Every row comes from one small tree of marks. The marks that hang from a mark follow it in brackets, in alphabetical order. Every link used is in the known rows. Which tree was each row made from?
Known rows:
talek(duti zumu): -.24; -.01; .38; -.09; .13; -.01; -.04; .06; .32; .02; .04; .06; -.10; .09; .23; .18; .09; -.02; -.01; .10; .29
menuv(fegoz larunus(tobar)): -.06; .04; -.38; .03; -.02; -.10; .03; .01; -.05; .06; .19; -.01; .38; -.38; -.23; -.04; .19; -.12; -.01; -.15; .33
fegoz(menuv(larunus)): .12; -.11; -.15; -.03; .07; .00; .01; -.05; .00; .06; -.08; .03; -.01; .03; -.23; -.07; .14; .06; .06; .00; .00
larunus(menuv(fegoz) tobar zumu(talek)): .14; .02; -.36; .15; -.07; .03; -.11; -.02; -.14; .00; -.20; -.18; -.23; -.32; .07; -.08; -.15; -.23; .03; -.15; .10
duti(tobar(larunus)): -.09; .09; .18; -.09; -.05; .02; .15; .08; -.08; -.04; .25; .12; .47; -.06; -.09; -.09; .14; .11; .12; -.03; -.31
tobar(larunus(zumu(talek(duti)))): .06; .08; .34; -.02; .02; .02; -.10; -.09; .00; -.04; -.10; .10; -.46; .06; .14; .06; -.02; -.18; -.06; .11; -.31
talek(duti zumu(larunus(menuv))): .00; -.13; -.05; .01; .08; -.04; -.03; .03; .14; .04; -.17; -.05; -.11; .36; .00; .18; -.17; -.02; -.13; .05; .39
larunus(tobar): -.06; -.02; .01; -.01; -.03; .06; .03; .04; .03; -.02; .12; .04; .23; -.45; .10; -.13; .15; .02; .05; -.04; .18
talek(zumu(larunus)): -.19; -.13; -.05; .01; .09; .00; .12; .08; .30; .03; -.11; .05; .13; .24; .14; .11; .02; -.30; -.07; -.02; .22
talek(zumu): -.25; -.06; .16; -.05; .12; .06; .06; .10; .29; .00; -.03; .06; .10; .13; .28; .04; .11; -.20; .05; -.02; .13
talek(duti(tobar)): -.14; .09; .41; -.10; .01; -.05; .01; .02; .04; -.02; .22; .06; .24; -.28; .01; .14; .14; .37; .11; .09; .19
tobar(larunus(menuv zumu(talek))): .23; -.01; -.08; .06; .01; .11; -.07; -.03; -.20; -.05; -.27; .00; -.33; .25; .09; -.18; -.19; -.26; -.01; -.03; -.48
duti(talek(zumu(larunus)) tobar): -.30; -.06; -.03; -.03; .00; -.05; .13; .10; .28; .01; .25; .00; .27; .36; .14; .02; .00; .22; -.12; .09; .03
talek(duti(tobar(larunus))): -.08; .13; .39; -.15; -.05; -.04; .07; .04; -.05; -.03; .30; .12; .29; -.12; -.13; .05; .13; .30; .06; .07; -.15
zumu(talek(duti)): -.04; .02; .38; -.08; .14; -.06; -.16; .01; .16; .02; -.15; .11; -.19; -.28; .20; .21; -.01; .00; -.08; .13; .16
fegoz(menuv): .04; -.10; .06; -.05; .05; .08; .00; .01; .05; .02; -.15; .03; -.04; -.22; -.06; -.08; .11; .10; .17; .04; -.06
menuv(larunus): -.03; -.02; -.04; -.02; .11; -.03; .02; -.02; -.03; .01; .02; .10; .20; .03; -.06; -.05; .16; -.07; .00; -.01; .08
talek(duti(tobar) zumu(larunus(menuv))): -.06; -.07; -.01; -.01; -.02; -.07; .05; .05; .11; .03; .05; -.10; .12; .33; -.06; .21; -.15; .19; -.08; .01; .39
fegoz(menuv(larunus(tobar zumu(talek)))): .24; -.10; -.26; .12; -.08; .05; -.08; -.16; .04; .04; -.13; -.12; -.49; -.04; -.04; -.12; .01; -.15; -.06; -.07; -.02
tobar(larunus): -.04; .03; .12; -.08; .04; .05; .08; .07; -.05; -.03; .05; .17; .25; -.05; -.03; -.12; .12; -.10; .06; .00; -.31
duti(talek tobar(larunus)): -.15; .10; .14; -.12; -.03; .01; .08; .10; -.07; -.05; .40; .12; .37; .09; -.02; -.23; .10; .42; .01; .11; -.51
fegoz(menuv(larunus(zumu))): .17; -.08; -.17; .07; .01; .07; .01; -.16; -.07; .01; -.12; -.05; -.34; .19; -.15; -.12; .13; -.05; .12; .00; -.12
talek(duti): -.09; .03; .36; -.09; .10; -.02; -.07; -.01; .05; -.01; .01; .11; .00; -.24; .08; .11; .13; .16; .05; .13; .20
duti(talek(zumu(larunus(menuv))) tobar): -.12; -.10; -.26; .01; -.01; -.02; .07; .10; .09; .00; .13; -.10; .19; .53; .05; -.08; -.18; .32; -.13; .05; .01
menuv(fegoz larunus(tobar zumu)): -.02; .06; -.39; .13; -.09; -.03; .04; -.11; -.12; .01; .15; -.09; .04; -.24; -.15; -.08; .18; -.23; .05; -.15; .20

Write each row's tree:
.14; -.04; .00; .00; -.01; -.12; -.08; .00; -.03; .04; -.14; -.05; .03; -.03; -.08; .22; -.25; .22; -.15; .03; .23
zumu(larunus(menuv) talek(duti(tobar)))
.20; -.05; -.19; .14; -.07; .12; -.13; -.06; -.12; -.04; -.20; -.15; -.37; -.14; .21; -.17; -.16; -.13; -.01; -.08; .01
larunus(menuv tobar zumu(talek))
.13; .07; -.05; .04; -.13; .13; .10; -.02; -.33; -.09; .09; -.07; .07; .25; -.09; -.25; -.04; .11; .18; -.07; -.45
duti(tobar(larunus(menuv zumu)))
-.03; .12; .43; -.13; .00; -.08; -.03; .05; .06; .00; .15; .12; .11; -.13; -.01; .14; .00; .14; -.07; .07; -.18
zumu(talek(duti(tobar(larunus))))
.07; .06; -.29; -.03; .01; -.01; .03; .11; -.27; .01; -.08; .03; .29; -.07; -.26; -.12; -.06; -.11; .11; -.10; -.23
tobar(larunus(menuv(fegoz)))
.08; .03; .17; .05; .09; -.06; -.15; -.17; .04; .00; -.12; .02; -.49; .13; .11; .15; .02; -.15; -.13; .09; .09
menuv(larunus(zumu(talek(duti))))
.06; -.06; -.49; .06; .03; -.07; .03; .06; -.19; .05; -.25; -.04; .29; -.13; -.26; .04; -.12; -.12; .04; -.10; .20
zumu(larunus(menuv(fegoz)))
.16; .07; -.27; .08; .00; .03; -.06; .01; -.23; -.01; -.28; -.05; -.21; .09; -.05; -.08; -.19; -.36; .04; -.10; -.39
tobar(larunus(menuv(fegoz) zumu(talek)))
.20; -.08; -.30; .11; -.12; .09; .02; -.18; -.06; .01; .04; -.12; -.31; -.04; -.17; -.22; .14; .01; .07; -.06; .04
fegoz(menuv(larunus(tobar zumu)))
.09; .09; .16; -.10; -.06; -.01; .01; .04; -.24; -.03; .19; .02; .23; .04; -.24; -.04; -.05; .38; .06; .04; -.16
talek(duti(tobar(larunus(menuv))))
-.23; .10; .42; -.14; -.02; -.03; .11; .10; .22; .00; .32; .07; .20; .23; .02; .13; .10; .12; .00; .05; -.06
talek(duti(tobar(larunus)) zumu)
-.16; -.13; -.18; .05; -.04; .01; .12; .07; .31; .04; .07; -.02; .19; -.01; .12; .02; .03; -.25; -.13; -.09; .36
talek(zumu(larunus(tobar)))
.07; .07; -.10; .01; -.11; .11; .03; -.02; -.33; -.10; .24; -.06; -.02; .41; -.02; -.36; -.09; .41; .08; .08; -.62
duti(talek tobar(larunus(menuv zumu)))
.17; -.13; -.43; .08; -.09; .03; .02; .02; -.15; .01; -.07; -.07; .20; -.19; -.12; -.15; -.11; .02; -.07; -.11; .28
zumu(larunus(menuv tobar))
.05; -.06; .04; .01; -.02; -.10; -.09; -.03; .16; .05; -.06; .04; -.10; -.40; .05; .21; -.07; -.05; -.26; .05; .40
zumu(larunus(tobar) talek(duti))
-.04; .10; .42; .00; -.01; -.01; -.07; -.09; .07; -.04; .02; -.02; -.27; -.13; .22; .19; .00; .11; .04; .09; .03
larunus(zumu(talek(duti(tobar))))
-.09; -.09; -.45; .06; .06; -.06; .08; .12; .08; .07; -.22; -.10; .19; .22; -.10; .12; -.15; -.29; -.02; -.13; .31
talek(zumu(larunus(menuv(fegoz))))
.10; -.02; -.17; .13; -.03; .02; -.06; -.13; .02; -.01; .00; -.05; -.27; -.08; .12; -.07; .05; -.27; -.12; -.09; .08
menuv(larunus(tobar zumu(talek)))
.03; .03; .23; .05; -.05; .03; -.15; -.11; .09; -.02; -.01; -.04; -.47; -.35; .26; .08; .00; -.05; -.08; .06; .18
larunus(tobar zumu(talek(duti)))
-.03; .01; .23; -.04; .01; -.14; -.02; .00; .14; .04; -.02; .05; .11; -.18; .00; .32; -.07; .13; -.15; .08; .23
zumu(larunus talek(duti(tobar)))
-.29; .05; .44; -.10; .03; -.04; .05; .07; .31; .00; .24; .00; .14; .07; .16; .21; .10; .19; .05; .06; .30
talek(duti(tobar) zumu)
.20; -.09; -.14; .08; .05; .04; -.09; -.15; .05; .04; -.28; -.05; -.52; .17; -.03; -.04; .01; -.20; -.01; .01; -.15
fegoz(menuv(larunus(zumu(talek))))
.05; .04; -.29; .10; .01; .06; -.01; -.03; -.26; -.03; -.20; -.12; -.08; -.07; -.03; -.08; -.03; -.13; .21; -.08; -.01
larunus(menuv(fegoz) zumu)
-.04; .11; .16; .00; -.11; .09; .17; -.03; -.15; -.09; .21; .03; .15; .08; .00; -.14; .14; .01; .18; -.03; -.43
duti(tobar(larunus(zumu)))
-.36; .01; .17; -.08; .04; .01; .06; .13; .29; -.02; .32; .01; .22; .27; .28; -.06; .08; .32; .01; .10; -.07
duti(talek(zumu) tobar)
.14; .07; .20; -.09; -.02; -.06; -.09; .05; -.12; -.01; .02; .02; .04; .04; -.10; .05; -.18; .23; -.07; .03; -.20
zumu(talek(duti(tobar(larunus(menuv)))))
.11; .08; -.30; .06; -.05; .07; .04; .00; -.33; -.03; -.11; -.06; -.02; .08; -.18; -.17; -.05; -.21; .17; -.09; -.35
tobar(larunus(menuv(fegoz) zumu))
.06; .04; .14; .02; .02; .09; -.01; -.03; -.01; -.04; -.15; .09; -.27; .08; .18; -.07; -.01; -.36; .00; .01; -.47
tobar(larunus(zumu(talek)))
.12; -.03; -.23; .03; .07; -.17; -.15; .02; -.05; .09; -.35; -.04; -.08; -.19; -.17; .28; -.27; -.09; -.16; .01; .34
zumu(larunus(menuv(fegoz)) talek(duti))
